What can hang from each mark
datug: kasat
pidi: gofop kasat
vesaz: mafig
gugumub: gupa
kasat: datug gofop mafig pidi
gofop: numid
gupa: kasat
numid: kasat

Each row was made from one small tree. Brackets hold a mark, then the marks that hang from it, in alphabetical order. Every link used is in the known rows. Write each row's tree.
Known rows
{datug {kasat mafig {pidi gofop}}}: [ 16.9 -11.5 -21.2  -7.9  -1.9  -2.1 -14.4  -7.5   0.1 -28.3  11.5 -11.6
   0.4   4.9  -1.6 -20.1  25.4 -27.2 -30.1]
{kasat datug gofop}: [ -1.1  -3.7 -12.5 -13.2  -1.0   0.7  -9.1 -11.1   9.5  -5.7  14.1  -6.4
  -7.4  29.4 -10.4 -21.9   1.7   1.5 -21.7]
{gofop {numid {kasat datug mafig pidi}}}: [ 11.5 -21.2 -30.9   0.7  10.3   9.5 -29.2 -18.9  10.2 -24.6   0.2  -5.7
 -11.9  30.3 -10.1 -35.3   3.9 -22.9 -56.7]
{pidi {kasat datug mafig}}: [  8.4  12.5 -22.0  -8.9   5.1   0.3  -6.5 -16.5  -2.8 -22.2   2.4 -10.1
  -6.9  17.5 -11.3 -21.6  22.2 -16.0 -28.5]
{gugumub {gupa {kasat datug {gofop numid} mafig pidi}}}: [ 16.1 -18.6 -44.9   2.9 -25.5 -19.7 -20.7 -31.8  14.4 -11.7  14.5   2.9
 -19.5  40.8 -27.8 -42.9  19.7 -15.4 -42.2]
{datug kasat}: [ 14.9  -1.8  -3.4  -1.8   2.8  -9.9   3.4  -2.9  -6.8  -8.1   1.1  -5.9
   0.1  -8.8   6.3   1.4   7.7 -10.1  -2.0]
{datug {kasat {pidi gofop}}}: [ 13.7 -10.0 -15.6  -5.3   0.6  -4.1  -0.9   1.3   1.9 -20.6   9.9 -10.3
   5.0  -5.4   2.4 -13.5  13.2 -19.3 -14.3]
{gofop {numid {kasat pidi}}}: [ 11.5 -25.5 -20.2   9.0  10.2   2.4 -14.6  -7.0  12.3 -16.2  -4.0  -1.3
  -1.1   6.8  -1.1 -17.0  -8.5 -13.0 -29.6]
{pidi gofop {kasat datug}}: [  0.4  12.9 -23.9  -4.6   7.8  -5.6  12.1  -0.7   8.8 -23.9   5.9 -17.7
   1.3   7.4  -8.2 -25.1  21.2 -12.7  -6.4]
{gugumub {gupa {kasat mafig}}}: [ 12.4   2.4 -22.3   7.4 -20.6 -23.4  -7.2 -20.8   0.6  -2.3   4.8   1.0
 -11.1  14.2 -16.2 -14.2  25.5 -11.6   0.7]
{datug {kasat gofop}}: [ 17.8 -12.0  -7.7  -7.8   0.0 -14.8  -0.5  -7.4   1.1 -10.5  11.0  -6.0
   0.0   2.1   1.8  -5.9   7.9  -5.9  -6.0]
{gupa kasat}: [ 13.9  -5.7 -11.9   4.6  -4.0 -11.7  10.1  -5.4   2.9   0.8  -2.0  -3.8
   3.7   3.3 -11.0   0.3   6.3   0.4   1.8]
{vesaz mafig}: [ -3.9  -0.2   3.7  -6.8   1.1  -9.1  -6.3  -1.3 -23.6   3.9   1.8   0.2
  -5.7  10.2   8.9   3.9   3.9  -5.4   5.9]
{gugumub {gupa {kasat datug gofop mafig pidi}}}: [ 14.2  -7.9 -37.1  -6.8 -22.5 -15.6 -22.8 -31.6  11.1 -10.1  20.1  -3.4
 -14.1  42.6 -28.2 -37.9  24.2 -15.3 -32.7]
{gupa {kasat datug {gofop numid} mafig pidi}}: [ 19.8 -29.7 -44.1  -3.9 -12.5  -4.1 -17.3 -27.0  15.4 -18.3   9.3  -0.7
 -11.1  41.6 -26.3 -39.2  11.5 -11.3 -60.1]
{gugumub {gupa {kasat mafig pidi}}}: [ 14.6  -4.5 -26.8   4.3 -21.7 -15.2 -13.6 -22.3   2.4  -6.9   9.4   2.4
  -8.0  19.0 -20.3 -20.5  22.7 -17.0 -15.3]

Which tree is each row?
[  5.6   3.2 -34.5   3.1 -17.4 -15.0  -2.6 -13.8  10.9  -8.5  13.6  -7.3
  -7.3  22.4 -22.5 -33.7  21.2 -16.3  -9.8] => {gugumub {gupa {kasat datug {pidi gofop}}}}
[  4.8  -7.2 -29.0 -15.0  14.2  14.3 -31.1 -15.3  15.1 -33.2  13.5 -22.7
  -3.5  36.8 -11.6 -37.8  18.8 -28.1 -42.7] => {numid {kasat datug mafig {pidi gofop}}}
[  3.5  11.9 -30.0  -7.2   4.5  -3.4  -3.1  -9.5   7.5 -30.5   6.9 -18.6
  -4.6  17.5 -11.8 -31.7  33.0 -20.8 -20.8] => {pidi gofop {kasat datug mafig}}
[  7.8  -7.0 -31.1  -5.2  -3.8  -0.9   2.3  -6.6  12.4 -14.7   8.0 -12.5
   2.3  22.3 -19.7 -27.4  14.1 -11.7 -23.7] => {gupa {kasat datug {pidi gofop}}}
[ 11.9 -19.7 -19.2   9.2   9.5  -2.7 -18.7 -13.0   8.2 -19.5  -6.8  -4.2
  -8.8  11.9  -2.2 -18.0   4.7 -15.0 -27.4] => {gofop {numid {kasat mafig}}}
[ 10.6 -22.2 -14.7 -11.9  11.0   4.7 -21.4 -12.0  19.9 -18.6  15.5 -10.9
   8.2  22.1  -6.9 -17.3  -1.0  -8.5 -23.6] => {numid {kasat gofop pidi}}
[  1.1 -15.5 -35.9  -2.6  -5.9  10.5 -22.2 -11.8  12.7 -26.3   7.7  -5.6
 -13.4  30.1 -12.9 -44.9  14.2 -22.6 -55.6] => {kasat datug mafig {pidi {gofop numid}}}
[ 13.4 -17.7 -39.8   6.7 -22.2 -21.0  -8.3 -23.6  14.9  -4.9  13.9   3.2
 -15.0  30.5 -24.9 -38.5   9.2  -9.0 -28.6] => {gugumub {gupa {kasat datug {gofop numid} pidi}}}
[  8.4  -3.2 -27.1   7.7 -19.3 -20.9  -0.1  -9.7  11.1  -5.3  10.8  -3.3
  -1.3   8.9 -17.5 -22.4  19.4 -13.6   2.9] => {gugumub {gupa {kasat {pidi gofop}}}}
[ 11.5  -9.9 -46.2  10.0 -21.8 -17.1 -13.7 -22.6  12.3 -16.1   8.8  -2.7
 -17.3  29.5 -24.4 -45.1  27.2 -23.7 -32.9] => {gugumub {gupa {kasat datug mafig {pidi {gofop numid}}}}}
[  2.6  -5.6 -19.4 -16.3  -4.2   2.5 -22.6 -22.1   7.6 -14.4  15.1  -6.1
 -13.3  40.5 -14.3 -28.2  14.8  -6.1 -38.6] => {kasat datug gofop mafig}
[ 11.7 -35.8 -27.4  -2.3 -11.3   1.8 -26.7 -17.7  15.1 -18.6  10.7   7.4
  -8.6  26.3 -11.0 -29.1   3.6 -10.7 -53.1] => {kasat {gofop numid} mafig pidi}
[ 19.1 -25.4 -37.9   8.0 -25.8 -23.4 -16.5 -25.9  14.0  -9.9  12.7   7.4
 -12.8  27.0 -23.6 -32.0  17.9 -13.5 -29.3] => {gugumub {gupa {kasat {gofop numid} mafig pidi}}}
[  4.6 -13.8 -29.7   5.5   9.0  -2.4 -14.9 -10.0  17.0 -29.6   0.8 -16.3
 -11.0  23.4  -6.6 -36.6  15.7 -19.5 -28.8] => {pidi {gofop {numid {kasat datug mafig}}}}
[  0.6 -12.8 -24.4   7.9  12.0  -4.5  -5.5  -1.2  19.3 -22.7   0.1 -15.1
  -6.0  14.3  -3.5 -30.5   6.4 -13.3 -17.1] => {pidi {gofop {numid {kasat datug}}}}
[ 15.8 -18.3 -28.9   2.4  -3.3 -13.3  -5.6 -16.0  10.2 -23.1   3.5   0.6
  -5.2  11.2  -9.4 -22.3  15.1  -9.5 -28.5] => {pidi {kasat {gofop numid} mafig}}
[ 11.4 -16.6 -12.9 -11.4   9.9  -1.3 -26.2 -19.7  15.7 -22.0  12.1 -13.1
  -2.1  26.8  -6.1 -16.5  12.5 -10.4 -20.9] => {numid {kasat gofop mafig}}
[  6.1 -12.5 -16.7  -4.2  14.0   6.0 -14.6  -0.4  18.4 -23.0   8.6 -17.5
   9.7  10.6  -3.2 -18.3   6.9 -16.4 -12.7] => {numid {kasat {pidi gofop}}}
[ 12.0  -6.1 -20.7   4.9 -19.5 -30.1   1.0 -17.5  10.2   3.3  12.5   0.6
  -6.0  15.7 -17.6 -13.9  16.0  -0.5   9.7] => {gugumub {gupa {kasat gofop}}}
[ 13.2  -4.1 -20.4  -9.2  -0.9  -9.7  -5.5 -16.0   7.9 -22.5  10.2  -5.3
   0.2  13.0  -9.8 -14.3  21.0  -9.4 -18.0] => {pidi {kasat gofop mafig}}
